What can hang from each mark
X: F
U: P
F: K X
P: C D F R U
C: P
K: F
V: U

Each row was made from one small tree. The marks that hang from a mark follow it in brackets, in alphabetical order. Every link used is in the known rows. Write each row's tree.
Known rows
X{F{K}}: [ 0.40 -1.69 -2.11 -2.18  0.08  2.74  0.67  0.54 -1.79  1.92  1.06  1.64
  2.48 -0.91 -1.73  0.88 -0.59 -0.87 -0.05  0.89 -3.90 -1.17  0.22  0.26
 -2.17 -2.00  3.34 -0.21]
U{P{F{K} R}}: [-1.24 -0.50 -2.09 -0.67  3.12  3.43 -2.15 -1.19 -1.89 -0.34 -0.80 -0.08
  0.69  1.62  1.96  2.12 -2.02 -0.13 -2.41  0.99 -2.91 -2.09  0.60 -1.27
  1.24 -2.29  4.16 -2.45]
C{P{F}}: [-0.66 -0.59 -0.90 -0.22  0.87  2.40 -0.17 -1.83  0.11  1.20 -2.17 -0.02
 -0.20  3.19  1.51  4.98 -1.49  0.02 -2.07 -0.49 -0.77 -1.49  2.58 -0.87
 -0.35 -1.42  0.51 -2.15]
P{R U}: [-0.37 -1.62  1.14  0.10  0.78  2.70 -2.69 -2.11 -1.48 -0.58 -1.60  1.69
  0.65  3.62 -1.76  1.43 -1.37  0.07 -1.41  1.44 -2.94 -1.59  1.90 -2.21
  1.48 -1.66  0.18  0.40]
U{P{D R}}: [-3.28 -0.32 -2.27  0.15  2.53  3.95 -1.25 -1.73 -1.79 -3.70 -1.59  0.73
  0.68  3.82  0.27 -2.47 -0.42  0.27 -1.69  1.90 -1.92 -2.24  1.40 -2.49
  1.79 -2.23 -0.58 -1.77]
C{P{D U}}: [-1.69 -1.53  0.89  0.89  0.06  3.09 -0.98 -2.42 -0.34 -1.90 -2.79  2.01
  1.50  5.11 -1.57  1.27  0.52  0.17 -0.61  1.15 -3.76 -1.97  3.69 -2.82
  0.55 -2.35 -4.06  0.45]
F{K X}: [ 0.74 -1.92 -1.41 -2.30 -0.22  3.66  0.92  0.64 -1.80  0.29  0.48  1.35
  2.56 -0.70 -1.76  0.58 -0.78 -1.01  1.41  0.44 -4.12 -0.94  0.42  0.18
 -2.13 -1.39  3.15 -0.36]
P{D F R U}: [-2.79 -1.56 -0.90  2.24  1.92  2.50 -2.46 -3.46 -0.96 -3.09 -4.25  1.90
  0.60  4.74  0.22  1.75 -2.27  0.83 -1.13  1.48 -1.77 -1.83  1.93 -4.12
  3.53 -3.06 -0.34 -1.09]
C{P{D F{X}}}: [-2.83 -1.03 -2.68  0.43  1.02  4.12  1.14 -1.56 -0.08 -0.98 -3.03  1.33
  1.73  3.46  0.74  3.04 -0.45  0.09  0.48 -0.19 -1.67 -1.40  2.46 -2.18
  0.15 -2.87 -0.77 -2.23]
V{U{P{C R}}}: [-1.97  0.34  3.78 -0.58  2.84  5.22 -1.63 -1.02 -1.40 -2.26 -0.56 -0.62
  2.33  4.15  0.39  0.35 -0.39  0.89 -3.94  3.10 -2.67 -2.73  3.15 -1.74
  1.32  0.47 -0.46 -1.70]
P{D}: [-1.61 -1.33 -1.77 -0.06  0.12  2.98  1.13 -1.75 -1.25 -3.15 -1.92  1.16
  0.40  2.33 -0.63 -1.63 -0.89 -0.01 -0.05  0.91 -0.91 -1.30  1.31 -1.58
 -0.12 -1.43 -0.76 -1.26]
U{P{C F}}: [ 0.50 -0.49  0.92  0.34  1.56  4.00 -0.87 -1.81 -1.38  0.28 -1.21 -0.77
  1.22  2.78  1.35  0.97 -0.77  0.53 -2.26  1.76 -1.08 -2.39  1.76 -1.14
  0.98  0.81  0.67 -1.24]
F{X}: [ 0.62 -1.63 -1.05 -1.64 -0.57  3.30  1.22  0.01 -1.43 -0.65 -0.41  0.96
  1.21  0.42 -1.45  0.30 -0.82 -0.63  0.87  0.59 -1.62 -0.92  0.90 -0.27
 -1.36 -0.51  1.53 -0.23]
U{P{D F{K}}}: [-1.82 -0.77 -2.46  0.09  2.01  3.50  0.43 -1.51 -1.85 -3.95 -1.79  0.41
  1.16  1.60  1.53 -0.58 -1.34  0.04 -0.55  1.52 -2.68 -2.21  0.82 -1.81
  0.85 -2.05  1.50 -1.98]
P{C D F R U}: [-2.52 -1.52  0.85  3.10  2.12  3.94 -3.22 -3.82 -0.68  0.05 -4.14  1.65
  2.65  5.58 -0.13  2.18 -1.18  1.14 -1.56  2.17 -2.93 -2.09  2.53 -4.27
  3.82 -2.38 -1.00 -0.93]
C{P{D F{K} R}}: [-4.52 -0.47 -3.41  0.81  3.05  3.86 -1.72 -2.30 -0.09  1.05 -3.02  1.27
  1.94  4.21  1.88  4.40 -1.26  0.10 -1.72 -0.14 -3.67 -1.69  2.26 -2.62
  1.20 -4.73  1.75 -3.39]
U{P}: [ 0.53 -0.59 -0.13 -1.38  0.62  2.97 -0.11 -0.64 -1.96 -2.52  0.04 -0.14
 -0.17  1.58 -0.14 -2.01 -0.56 -0.27 -1.46  1.36 -1.28 -1.92  1.31 -0.28
 -0.59  0.24  0.25 -0.51]
C{P{D F R}}: [-4.37 -0.24 -3.27  1.57  2.58  3.39 -1.38 -2.92  0.28  0.30 -3.78  0.92
  0.70  5.37  2.11  4.18 -1.31  0.55 -2.22 -0.13 -1.25 -1.73  2.67 -3.10
  1.84 -3.96 -0.09 -3.35]
K{F}: [ 1.62 -1.57 -1.75 -1.25 -0.48  3.59  0.47  0.18 -0.99 -0.59 -0.06  0.82
  0.94  0.23 -0.03 -0.38 -0.62 -0.86  0.61  1.00 -2.36 -1.13  0.22  0.29
 -1.78 -0.58  0.90 -0.82]

Which tree is each row?
[-3.30 -0.90 -0.95  1.42  1.92  4.76 -1.79 -2.42 -1.03  1.10 -2.21  1.10
  2.67  4.41 -0.57 -0.46 -0.32  0.63 -1.36  1.73 -2.36 -1.71  1.76 -2.81
  1.57 -2.09 -0.29 -1.71] : P{C D R}
[-1.77 -1.42 -2.87  0.32  1.13  2.74  0.79 -2.01 -1.24 -2.28 -2.67  1.10
  1.11  1.34  1.06  1.05 -2.16  0.01  0.30  0.68 -2.15 -1.40  0.58 -1.82
  0.06 -2.62  2.17 -2.20] : P{D F{K}}
[ 0.38 -1.51  0.11  0.21  0.60  4.23  0.22 -1.09 -0.94  2.23 -1.71  0.39
  2.62  1.57 -0.19  2.51 -1.09  0.13  0.00  0.87 -1.47 -1.27  1.28 -0.98
  0.01 -0.14  1.96 -1.04] : P{C F{X}}
[-1.18 -0.17 -1.61 -0.11  2.87  3.00 -1.70 -1.80 -1.52 -1.58 -1.53 -0.37
 -0.60  2.92  2.11  1.47 -1.95  0.32 -2.88  1.00 -0.63 -2.09  1.10 -1.66
  1.98 -1.38  2.39 -2.35] : U{P{F R}}
[-3.72 -0.82 -3.17  1.31  2.24  2.81 -0.63 -2.90 -0.82 -2.10 -3.69  1.01
 -0.12  3.73  1.76  1.74 -2.47  0.58 -1.40  0.49 -0.15 -1.40  1.23 -2.92
  2.28 -3.02  1.30 -3.04] : P{D F R}
[-3.48 -0.27 -2.97  0.94  3.27  3.58 -1.23 -2.49 -1.40 -3.95 -2.77  0.43
  0.05  3.98  2.15 -0.64 -1.71  0.69 -2.14  1.50 -0.60 -2.34  1.35 -3.11
  2.85 -2.57  0.67 -2.91] : U{P{D F R}}
[-1.51 -1.11  1.32  0.23  1.16  2.98 -3.59 -1.99 -0.24  1.59 -1.82  1.51
  1.32  5.14 -1.30  3.91 -0.10  0.07 -2.43  0.61 -3.97 -1.87  3.52 -2.34
  1.09 -2.40 -1.32  0.12] : C{P{R U}}
[-1.47 -1.26  0.25  0.64  2.15  2.91 -3.80 -2.13 -0.33  2.34 -2.22  1.49
  2.03  3.83  0.31  6.68 -1.31 -0.05 -2.68  0.17 -5.13 -1.95  2.77 -2.47
  1.47 -3.63  1.60 -0.84] : C{P{F{K} R U}}
[-1.65 -0.57 -0.13  1.44  1.93  4.46 -0.42 -2.34 -1.28 -1.87 -2.41 -0.06
  1.79  3.68  1.50 -1.24 -0.41  0.89 -1.53  2.13 -1.17 -2.49  1.94 -2.46
  1.84 -0.44 -1.10 -1.76] : U{P{C D F}}
[-0.38  0.08  4.04 -0.05  2.05  3.93  0.06 -1.52 -1.10 -3.57 -1.54 -1.30
  1.49  3.33  1.82  1.67 -1.36  1.07 -3.36  2.85 -1.04 -2.66  3.00 -1.45
  0.95  1.69 -0.48 -2.08] : V{U{P{C F}}}
[-0.39 -1.61  2.80  1.04  1.11  3.87 -3.72 -2.20 -1.22  2.54 -1.62  1.35
  2.67  4.43 -2.22  1.41 -0.39  0.47 -2.01  2.06 -3.98 -1.92  2.47 -2.40
  1.77 -0.87 -0.43  0.60] : P{C R U}
[-3.37 -0.16 -0.97  1.93  3.47  5.06 -2.12 -2.76 -1.29 -0.75 -2.62  0.22
  2.06  4.88  1.88 -0.15 -0.58  1.08 -2.58  2.23 -1.34 -2.65  1.82 -3.24
  3.29 -1.82  0.04 -2.48] : U{P{C D F R}}
[-0.22 -0.24  3.39 -0.57  1.83  5.17  0.70 -0.38 -1.39 -3.40 -1.20 -0.69
  2.70  2.44  1.02  1.42 -0.79  0.75 -1.78  2.69 -1.73 -2.41  2.84 -1.42
  0.58  1.58  0.18 -1.72] : V{U{P{C F{X}}}}
[-2.29 -1.69  1.56  2.17  1.40  4.53 -3.23 -2.97 -1.27  0.13 -2.72  2.06
  3.36  5.32 -1.98 -0.30  0.10  0.82 -1.26  2.47 -4.05 -2.08  2.62 -3.81
  2.78 -2.13 -2.12  0.25] : P{C D R U}
[-0.94 -1.93  0.08  1.65  0.43  1.94 -0.42 -3.22 -1.02 -4.00 -4.05  1.63
  0.32  3.52 -0.23  0.60 -1.96  0.54 -0.20  1.63 -1.49 -1.70  2.01 -3.34
  2.16 -1.70 -1.39 -0.36] : P{D F U}
[-3.69 -1.05 -0.63  2.28  2.20  3.18 -2.95 -3.48  0.12 -0.76 -4.18  1.82
  1.23  6.36  0.75  4.27 -0.98  0.74 -2.03  0.78 -2.93 -2.18  3.49 -4.27
  3.04 -3.76 -1.96 -1.34] : C{P{D F R U}}
[-4.16  0.32  0.96 -0.38  2.99  4.33 -0.32 -1.45 -1.50 -7.59 -2.03  0.33
  0.90  4.47  0.92 -1.52 -0.99  0.85 -2.42  2.85 -2.01 -2.55  2.76 -2.72
  1.69 -1.30 -1.54 -2.65] : V{U{P{D R}}}
[-0.98 -1.90  1.70  2.69  0.63  3.37 -1.32 -3.42 -0.89 -0.83 -3.90  1.43
  2.43  4.51 -0.54  1.19 -0.91  0.97 -0.57  2.18 -2.40 -2.05  2.61 -3.44
  2.49 -0.89 -1.94 -0.04] : P{C D F U}
[-1.37 -0.18  0.10  0.88  3.04  4.66 -2.87 -2.07 -1.31  1.64 -1.30 -0.59
  1.51  3.86  1.62  2.06 -1.02  0.61 -3.45  1.70 -1.35 -2.48  1.64 -1.98
  2.46 -0.55  1.69 -2.07] : U{P{C F R}}
[-4.39  0.45  0.16  0.50  3.39  3.82 -0.30 -2.32 -1.16 -7.75 -3.16 -0.12
  0.25  4.58  2.63  0.68 -2.25  1.17 -2.91  2.53 -0.56 -2.62  2.71 -3.18
  2.72 -1.68 -0.54 -3.67] : V{U{P{D F R}}}
[-1.36 -0.35 -0.34  0.36  3.43  4.94 -2.92 -1.49 -1.68  2.70 -0.54 -0.18
  2.89  2.56  1.68  2.21 -0.97  0.23 -2.88  1.80 -3.82 -2.47  1.16 -1.66
  1.69 -1.37  3.55 -1.91] : U{P{C F{K} R}}
[-3.40 -1.26  0.03  1.34  1.51  3.75 -3.01 -2.73 -0.29 -0.91 -2.99  2.21
  1.83  6.29 -1.09  2.11  0.24  0.36 -1.62  1.15 -4.19 -2.03  3.57 -3.65
  1.93 -3.56 -3.03 -0.27] : C{P{D R U}}
[-1.58 -0.71 -0.65  0.88  2.31  4.99 -0.59 -1.89 -1.74 -0.72 -1.72  0.31
  3.18  2.52  1.30 -1.04 -0.44  0.45 -1.02  2.27 -3.53 -2.48  1.30 -2.16
  1.14 -1.22  0.86 -1.51] : U{P{C D F{K}}}
[-1.14 -0.27  0.86  0.01  2.41  5.07 -2.82 -1.35 -1.84  1.66 -0.11 -0.12
  2.04  3.66 -0.04  0.00  0.09  0.38 -2.95  2.06 -2.78 -2.40  1.86 -1.43
  1.36 -0.29  0.53 -0.98] : U{P{C R}}
[ 0.45 -1.01 -1.30 -1.06  1.12  3.54  0.58 -0.37 -1.69 -2.50 -0.81 -0.02
  0.56  0.96  0.80  0.20 -1.23 -0.26 -0.34  0.92 -0.89 -1.82  1.00 -0.89
  0.25 -0.14  1.61 -1.07] : U{P{F{X}}}
[-2.33 -0.03  1.72 -0.76  1.35  3.78  1.63 -1.01 -1.45 -8.79 -1.68 -0.07
  0.61  3.34  0.43 -2.82 -0.69  0.61 -1.53  2.82 -1.30 -2.48  2.74 -1.87
  0.42 -0.09 -2.43 -1.89] : V{U{P{D}}}
[-0.55 -1.50  0.13  1.09  1.51  1.96 -2.98 -2.89 -1.00 -0.54 -2.83  1.19
 -0.06  3.68  0.22  3.85 -2.66  0.42 -2.06  0.84 -1.70 -1.70  1.81 -2.79
  2.54 -1.79  1.40 -0.66] : P{F R U}
[-2.42 -0.20 -2.01  0.31  2.39  2.92 -1.96 -2.23  0.19  2.32 -2.37  0.29
 -0.06  4.17  2.25  5.81 -1.72  0.21 -3.03 -0.57 -1.21 -1.55  2.45 -1.72
  0.88 -2.74  1.56 -2.99] : C{P{F R}}
[ 0.14 -1.37  1.60  0.81  0.28  1.91 -1.71 -2.43  0.00  0.37 -2.85  0.93
  0.37  4.27  0.26  5.08 -1.08  0.18 -1.99  0.26 -2.41 -1.87  3.43 -1.94
  0.70 -1.44 -1.27 -0.16] : C{P{F U}}
[ 1.33 -2.28  0.64  0.02 -0.29  2.37 -0.37 -1.39 -1.35 -1.62 -2.35  1.60
  1.12  1.62 -1.23  2.54 -1.77 -0.06  0.50  0.85 -2.00 -1.31  1.50 -1.82
  0.78 -0.71  0.74  0.55] : P{F{X} U}
[-2.48 -1.65 -0.09  1.42  1.17  3.14 -2.29 -2.69 -1.28 -2.71 -2.81  2.30
  1.26  4.72 -1.57 -0.36 -1.02  0.35 -0.70  1.94 -3.03 -1.79  2.08 -3.49
  2.26 -2.93 -1.61 -0.05] : P{D R U}
[-0.96 -2.31 -0.38  1.13  0.12  3.04  0.16 -2.10 -1.12 -3.95 -3.72  2.22
  1.74  2.81 -1.02  0.47 -1.37  0.26  1.58  1.31 -2.30 -1.51  1.84 -3.05
  1.72 -1.97 -0.80  0.07] : P{D F{X} U}
[-1.95  0.50  3.16  0.33  3.55  4.72 -1.83 -1.81 -1.15 -2.25 -1.83 -1.04
  1.70  4.46  2.18  2.33 -1.67  1.25 -4.43  2.79 -1.23 -2.71  2.96 -2.25
  2.41  0.26  0.60 -3.04] : V{U{P{C F R}}}
[ 1.61 -1.93  2.97  1.62  0.34  2.84 -2.00 -2.68 -0.94  1.17 -2.62  0.65
  1.85  3.43 -0.80  3.29 -1.30  0.66 -1.31  1.64 -2.22 -1.84  2.39 -2.20
  1.61  0.24 -0.34  0.38] : P{C F U}
[-0.39 -2.39  1.11  2.07  0.38  4.35 -0.57 -2.38 -0.97 -1.03 -3.53  1.98
  3.82  3.77 -1.27  0.58 -0.43  0.68  0.95  1.90 -3.19 -1.75  2.48 -3.48
  2.16 -1.14 -1.57  0.35] : P{C D F{X} U}
[-1.73 -1.38 -1.16  1.23  1.33  4.23 -0.14 -2.25 -0.97  0.85 -2.45  0.88
  3.16  2.27  0.90  1.39 -1.27  0.35 -0.31  1.50 -3.16 -1.70  1.20 -2.16
  0.63 -1.76  1.65 -1.96] : P{C D F{K}}
[ 1.21 -2.09  2.60  0.90  0.54  3.34 -2.28 -2.14 -1.27  2.20 -1.87  1.09
  3.19  2.15 -0.93  2.97 -1.33  0.20 -1.03  1.73 -4.73 -1.81  1.88 -1.76
  0.89 -0.60  1.70  0.58] : P{C F{K} U}
[-1.81  0.38  2.01 -1.40  2.43  3.73 -0.79 -0.71 -1.61 -5.32 -0.56 -0.31
  0.37  3.33  0.69  0.39 -1.46  0.50 -3.32  2.49 -1.61 -2.41  2.49 -1.38
  0.93 -0.07  0.08 -2.07] : V{U{P{R}}}
[-2.04 -1.39  0.29  1.79  0.74  2.71 -0.98 -3.23  0.18 -1.90 -4.05  1.67
  0.93  5.19  0.23  3.44 -0.72  0.58 -1.02  0.74 -2.49 -2.02  3.54 -3.31
  1.64 -2.59 -2.95 -0.73] : C{P{D F U}}
[ 0.56 -1.16 -1.53 -1.59  1.53  3.93  0.43  0.17 -2.03 -1.62 -0.14  0.36
  1.84 -0.34  0.70  0.85 -1.18 -0.64  0.20  0.92 -3.30 -1.85  0.43 -0.34
 -0.44 -1.06  3.54 -1.20] : U{P{F{K X}}}
[ 0.40 -1.79 -2.28 -1.22  0.53  3.13  0.76 -0.23 -1.42  0.10 -0.90  0.99
  1.90 -0.71  0.22  2.30 -2.01 -0.69  0.77  0.00 -2.72 -0.99  0.23 -0.42
 -1.08 -1.58  4.44 -1.30] : P{F{K X}}
[-4.41 -0.39 -2.40  0.46  2.02  4.05 -1.39 -2.13 -0.15  0.03 -2.56  1.32
  1.19  5.19  0.31  2.28  0.04  0.25 -1.74  0.44 -2.57 -1.66  2.79 -2.43
  0.83 -3.65 -1.19 -2.34] : C{P{D R}}
[-1.87 -1.61 -0.16  1.23  0.98  3.08 -1.46 -2.53 -0.29 -0.84 -3.24  1.96
  2.35  3.95  0.03  3.73 -0.65  0.12 -0.47  0.75 -4.96 -1.96  3.03 -3.07
  0.86 -3.28 -0.98 -0.47] : C{P{D F{K} U}}
[-1.62 -0.60 -2.25  0.52  1.68  3.10  0.69 -2.22 -1.55 -4.98 -2.65  0.04
 -0.35  2.79  1.76 -1.31 -1.46  0.52 -1.14  1.50 -0.21 -2.24  1.40 -2.26
  1.47 -1.27 -0.53 -1.94] : U{P{D F}}
[-1.47 -1.03  0.63  1.08  1.80  2.52 -3.60 -2.77  0.15  1.61 -3.02  1.17
  0.59  5.43  0.73  6.42 -1.43  0.38 -2.82  0.32 -2.66 -1.98  3.37 -2.92
  1.97 -2.64 -0.18 -0.90] : C{P{F R U}}
[-2.33  0.07  2.69  0.97  2.41  4.61  0.66 -2.15 -1.01 -5.88 -2.96 -0.63
  1.95  4.29  2.05 -0.09 -1.00  1.40 -2.20  3.25 -1.19 -2.86  3.15 -2.72
  1.91  0.56 -1.90 -2.53] : V{U{P{C D F}}}
[-1.26 -0.57 -2.09 -0.65  2.71  3.87 -1.14 -0.67 -1.73 -1.34 -1.12  0.31
  0.84  2.10  1.23  1.26 -1.41 -0.02 -1.21  1.09 -1.24 -1.91  0.81 -1.77
  1.56 -1.59  2.82 -1.97] : U{P{F{X} R}}
